Each row was made from one small tree. The marks that hang from a mark follow it in brackets, in alphabetical order. Every link used is in the known rows. Write each row's tree.
Known rows:
Q[G P T]: [ -6  -5   0  -2 -12   3  -6   7   0  -1 -18  -3  17   2   7  20  -6 -12
   7   8  15 -58   5  11   1   3   9 -16 -36   5 -14  10  12 -15]
Z[M]: [ -9  -2   6 -11  -5 -10  11  -1   4   0  -1  -8  -7  -3   7   4  -2  -3
  -9   7  -7  36  -3  -1   3  -9   3  -5  -6   9 -14  -1   2   1]
N[V[E]]: [  1 -10  -1 -17  -2  16   7  -7   8  10  23   2   4   3   9  -1  -4  10
 -28   6  -7 -20   5  -4 -18  -1  -2   8   7   0  -1  -2  -3 -10]
S[Z]: [-10  -5  -2   1   0   9  14  -8   7  16  -3 -10   2   8   2  -4   4   1
   1  -1   9  37   0  -8  -8  -2   1   5   7   6  -4   6   2   9]
P[V[E[Q[G[A] T]]]]: [ -2  -6   3  -4 -15  27  -3  -3 -11   5  25   2  13  -7  -1  17 -29   2
  -4  11 -11 -58   8  20 -10   2  -4   4 -53  -3 -18  -9  -3   6]
X[A Q[G]]: [-22   5  10  10 -13  23 -15   2 -22  23  -3 -37 -12  -2  -6  10 -10 -22
  22  10  -9 -30   8  17  -3   7   4 -18 -28  -1 -23   5  -1   7]
V[E[Q[G P]]]: [  0  -4   3  -6 -11  22  -1  -6  -3  10  13 -17  24 -13  -7   9 -20  -7
 -23   5  11 -42   6   9  -9 -11  -9   5 -29  -2   1  -4   2   4]
X[A[L] Q[G]]: [-26   5  11  10 -12  24 -14   6 -23  18   6 -34 -28   0  -6  -1  -7 -21
  24  12 -20  -6   9  -3  -6  23   7 -15 -49   1 -18   6   2  15]
A[K L]: [  0  -1   5  -7  -7   4   1  15  -6  -3  15   8 -30  10  -5 -23   5   4
  11  -3 -29  40  -5 -21  -3  33   7  -9 -31   9   7  -3   4  22]
T[A[L X]]: [-12   6   1  -2   9   1  -9  17  -7   1  23 -12  -6  -3   8  -2  -5   2
  -8  10 -16  36   1 -20 -13   3   7   5 -33  14  -5  -1   2  11]
Z[E[Q[G] V] M]: [-12  -5  18 -13 -20  19  -2   3   5  21   8   2  16  -5   2  17 -13  -9
 -13  12 -11   0  -7  -1  -1  -9  -3  -4 -39   3 -28 -11  -2  12]
M[Q[G P] V[E]]: [ -8 -22  16 -16 -12  32 -38  -2  -4  -5   7  -2  21  -3  -8  -5 -27 -13
 -34   5  17 -43  -3  -8  -2  -5 -11   1 -27  12  -8 -10   7 -13]
S[Z[M[Q] P[V]]]: [-10 -23  17 -10  -6  18  32 -16   9  16   6  -4  12 -11   7 -13 -10   2
 -23   9  18  56 -12 -19 -12   3 -16  -2  -3   8 -57  -2   6  -8]
Z[E[Q] M[V] P]: [-18 -21  32 -11 -14  11  18   3   4   8  16  17  24  -7   6  19 -15 -10
 -42  18   8  16 -19 -26  -5 -22 -15   8 -10  10 -24 -12   0   0]
P[V[E[Q[T[A[G L]]]]]]: [ -9  -6   5 -15  -8  32   2   1  -1   2  28   6  -4 -15  -1  10 -32   5
 -18  18 -29 -34   4 -13 -22  27  -7  10 -58  -4  -4 -13   3   8]
Q[G]: [ -5  -1   2   0  -8   5 -17   7 -10   3 -12 -15  -7  -2  -4  -2  -1  -9
  15  -4  -5 -20   5  13   4  -6   8 -10 -24  -2  -5   1   2   3]
N[H V[E[Q[G[A]]]]]: [ -8  -9  10 -20   0  15 -23  -3   7  18  24  -8  26 -10   6  -8  -7  -1
 -17   7   5 -63   9  12 -25  -9   4   7 -21   1   1  17 -10 -11]
T[A[K]]: [ -7   0   5  -4  -2   1  -4   6  -6   0  10   5 -11   3  -2   0  -2  -2
  -3   3 -23  18  -5  -1  -7  14  10 -16 -17  17  -7  -1   0   7]
S[Z[E[Q] P[V]]]: [ -6 -20  14   1  -8  28  40 -12   3  28  17  10  21  -5   4  11  -6   5
 -17  13  18  19 -14 -21 -22  -7 -22  12  -3  -3 -32  -5  -1   7]
E[Q[G[A] P T]]: [-11  -1   4   8 -11   7 -11   9  -1   4   4  -7  45 -12   0  26 -19 -16
   2   4  17 -72   8  18   1   3   8  -6 -61   6 -24  11   6   0]
G[A[K L X[Q[P T]]]]: [-13   5   3   2 -10   6  -5  35 -13  10  34 -22   8   8   7   7 -17  -1
   8   6  -6  11  -2  -9  -5  25   6 -13 -61  20 -17   3   7  22]
X[A]: [-10   2   8   1   2  -1   3  -1 -14   4   8  -6  -9  -3   1   0   5  -9
   6  11  -5  -8   3   3  -4   3   5   0  -8   3 -11   4  -3   3]
X[Q[G]]: [-12   3   2   8 -14  24 -17   4  -8  19 -11 -31  -3   1  -6  10 -16 -13
  17  -1  -3 -22   6  14   1   4  -1 -18 -21  -4 -13   1   2   3]
A[G K L X[Q]]: [-12   5   6 -15 -12  21 -23  49 -16  23  17 -45 -26  -5  -6 -19 -22   0
  21  -7 -30  26  -4 -19  -7  32  -5  -9 -54  -2   5 -11   8  39]
G[A[K L X[Q[T]]]]: [-12   8   3   4 -10   9 -10  37 -13  15  35 -22  -3  10   5   1 -19   1
  16   4 -21  23   1  -6  -5  26   9 -13 -60  18 -11  -1   1  30]
X[A Q[P]]: [-17   3   9   7  -5  14   6  -6 -14  13   7 -23   8  -3   0  18  -7 -15
  -1  16  14 -27   0   2  -8  10  -8  -9  -7   3 -26   9   6  -6]
X[Q[G[A[K L]]]]: [-20   3   7   9 -19  16 -22  19 -20  11  12 -30 -19   6 -10  -4 -13 -14
  27  -4 -22   5   4   5   1  23  12 -24 -61   8 -13   2   1  26]
V[E[Q]]: [  5   1   2  -2  -4  21   8  -8   5  13  24  -6  18  -9  -5   4 -21   4
 -27   5  -3 -12   5   1 -11  -3 -11  13  -9  -1  12 -10  -6  11]
V[E[Q[P]]]: [  5  -3   2  -6  -4  18  13 -11   4   6  24  -5  31 -12  -3  11 -19   1
 -36   8  15 -25   2  -2 -13  -6 -15  13  -9   0   5  -5   1   2]
K[A[G L]]: [-10  -4  11  -3  -2   0 -18  25 -13  -8  16 -18 -15 -13  -5 -28  -3  -8
   2  -1 -13 -12   9 -23  -7  18  18   3 -52  -3   9   0  -1  11]

Which tree is each row?
[ -2  -6   4  -5 -12  25  -6  -6 -19   2  28  -6   7 -11  -7   6 -24   1
  -6   4 -11 -42   4  18  -9  -7  -8   9 -45  -7 -17 -11  -5  11]
P[V[E[Q[G[A]]]]]
[ -6  -3   3   1 -13  14  -2   1  -1   7  20 -13  36  -9   0  23 -26 -10
 -20  10  11 -60  11  17  -8  -5   4   0 -54   8  -5   1   0   4]
V[E[Q[G[A] P T]]]
[ -3  -4   6  -4 -19  16  -2   9  -6  10  24  -9  27  -4  -4  15 -25  -8
 -14   6   0 -50   7  17  -8   5   5  -9 -60  12  -4  -2   1  14]
V[E[Q[G[A[K]] P T]]]
[-18   4   5   7 -19  26 -15  12  -3  22  -7 -18  -4   8  -1  23 -24 -15
  17   9 -24 -28   5  17  -6  26  13 -36 -45  14 -18   3   4   3]
X[Q[G T[A[K]]]]
[-21 -25  24 -11  -5  17  14  -7  13  12   0   0  20  -1   5 -14 -11  -7
 -35   6  22  56 -13 -29  -6  -3  -9   3   4  19 -39  -1   7  -7]
S[Z[M[Q V] P]]
[-21  -6  17 -15 -16  26  -4  17 -32   7  17 -22 -34  -7  -9  -6 -12 -10
  20  11 -23 -21  -9 -18 -12  47 -10 -13 -56  -5 -27  -2  15  16]
X[A[G K L] Q[P[V]]]
[  3  -8   8 -25   5  21  -6 -11  20  20  21   7  26  -7  10 -11  -6  10
 -30  12   6 -48   4  -3 -29  -1  -9  14  12  -3  11  14  -8 -19]
N[H V[E[Q]]]
[-13   5   9  -1  -4  17 -24  40 -18  15  26 -49  -5 -14  -1 -20 -21  -6
   3   0  -9  -9  10 -19 -11  12   7   3 -55  -4  -1  -4  -1  19]
K[A[G L X[Q]]]
[-20   0   1  12 -16  11 -12   8  -6  10  -4 -26  24   3   3  34 -20 -20
  10   8  16 -59   7  19   1   7   8 -23 -48   8 -26  12   8  -7]
X[Q[G[A] P T]]
[ -3   1   8  -8   1   0 -23  39 -19   7  17 -37   8 -19   1 -19 -12  -3
  -1  -4   2 -27   8  -2  -6 -11  10   6 -36  -6   0  -5  -4  10]
K[A[G X]]
[ -4   7   4  -5 -17  26 -22  34 -20  30   6 -42  -7   4  -4  -4 -20  -3
  23  -7 -16   3  -2  15  -1   4  -4 -21 -32   3 -13  -7   3  23]
A[K X[Q[G]]]
[ -7   1   9  -8   2   1 -23  42 -19   1  25 -34  -7 -16   1 -30  -9  -2
   1  -2  -9  -5   8 -22  -9   5  13   9 -56  -3   6  -5  -1  19]
K[A[G L X]]
[-22 -12  12 -18 -10  24  14 -12  11  16  13  -7  11   6   3   2 -19  -1
 -36   9  -2  46  -4 -16 -10 -15  -7  20  -2  16  -4  -5   4  13]
S[Z[M[V[E[Q]]]]]
[-18 -20  30  -9 -16  13  23   6  13  11  13  26  30  -2  13  31 -21 -10
 -39  25   6  -1 -15 -22  -6 -12 -10   3 -19  14 -25 -10   2  -6]
Z[E[Q[T]] M[V] P]
[ -2   0   6   3  -6  25   1  22 -15   5  33 -14  14   0  12   1 -21   4
  -6  18   4 -31   6 -18 -15  17  -1  -1 -49   4 -27   1   7  -5]
K[A[L X[Q[P[V] T]]]]
[-13   4   5   1  -7   3  -9  32 -20   7  37 -30   2   4   1  -3 -12  -2
   6   0  -4  26  -5 -12  -5  15   1  -8 -52  16 -16   1   6  28]
G[A[K L X[Q[P]]]]
[-12  -9  18 -15 -20  16   3   0   4  16   7   2  28  -8   4  23 -11 -11
 -23  15   6 -13 -10  -4  -1 -12  -8  -4 -40   5 -34  -6   5   4]
Z[E[Q[G P] V] M]
[ -2  -1   8  -5 -10  28 -16  -2   1   7  -4   7  46  -9  -7   1 -11  -6
 -10  -2  15 -69  -1   7   1  10  -9   3 -32 -10 -27   4  11  -3]
E[Q[G P] V]
[ -9   0   7   2 -12  19 -17   6   3   5   4  12  58  -5   0  17 -18 -10
  -6   3  16 -90   5  15   1  16   5  -2 -60   0 -34   9   9  -4]
E[Q[G[A] P T] V]
[ -9  -5   4  -2 -11  27  -5  -3  -2   2  -1   9  33 -14   3  31 -25  -9
  -4  16   2 -79   3  12 -10  12  -3  -8 -54   2 -38   6  12 -15]
E[Q[G P[V] T[A]]]
[ -6   4   4  -4  -1  -8 -12  36 -21  -1  37 -15 -13   3   1 -18  -2   4
  13  -5 -20  42  -3 -11  -1  10  11  -1 -53  15  -5  -3  -1  35]
G[A[K L X]]
[ -9   0   5  -4  -9  12  -6  27 -28   3  40 -20  -5   3   1  -3 -15   5
  10   3  -9  14  -9 -11  -7  18  -6  -5 -54   9 -29  -3   8  23]
G[A[K L X[Q[P[V]]]]]
[-17 -11  11 -14 -11  10  25  -9  14  25   6   2   2  13  12   9   5   1
 -18  14   1  64 -11 -19  -9 -10  -1   3  -1  14 -22  -5   0  12]
S[Z[E[V] M]]
[-11   2   1  -3   1  21  -4   4 -13   9  17 -20  17  -7   8  25 -21   1
 -13  15   5 -15  -5   0 -15  -4 -15  -2 -15   6 -36  -2   8 -10]
T[A[X[Q[P[V]]]]]
[-25 -16  13 -21 -16  26   5 -10   4  13   2 -17  16   3   1   7 -18 -10
 -32   9  11  18  -3  -9  -8 -22  -5  13 -20  16 -14   0  11   8]
S[Z[M[V[E[Q[G P]]]]]]
[ -7   3   5  -2  -9  21 -21  21  -2  12  12  -2  65  -8   5  16 -22  -6
  -7   3  18 -84   4  16   0   6   1   3 -62   1 -36   6   9   2]
E[Q[G[A[X]] P T] V]
[-14 -19  16 -16 -10  19  18 -13  21  25  10   1  25   2  10   7  -5  -3
 -33  16  23  55 -15 -28 -11  -1 -11  -2 -10  20 -40  -4   5  -1]
S[Z[E[V] M[Q[P]]]]
[-20  -1   5   8 -22  15 -12  19 -11   8   7 -20   2  10  -1  17 -16 -17
  19   6  -5 -29   4   4  -1  30  13 -30 -71  15 -21  10  11   9]
X[Q[G[A[K L]] P T]]
[ -4  -4  12  -2 -15  29 -14   3   1  21   8  11  23  -3  -5  12 -11  -6
  -5   6  -4 -36  -4   0  -4   0  -6   1 -34  -6 -14 -10  -4  11]
Z[E[Q[G] V]]
[-10  -4   4 -10  -6  18   3   1   9   9  17  -9  32 -19   1  26 -32  -7
 -36  16   4 -53   6  -2 -19   8  -3   5 -40   5   5  -4   4  -1]
V[E[Q[P T[A[G]]]]]
[  9  -5   2 -10  -7  31  10 -14  -5   5  26   9   7  -9  -4   4 -23  12
 -19   9  -9 -27   0   3 -13   1 -21  16 -12 -10  -8 -14  -2   4]
P[V[E[Q]]]
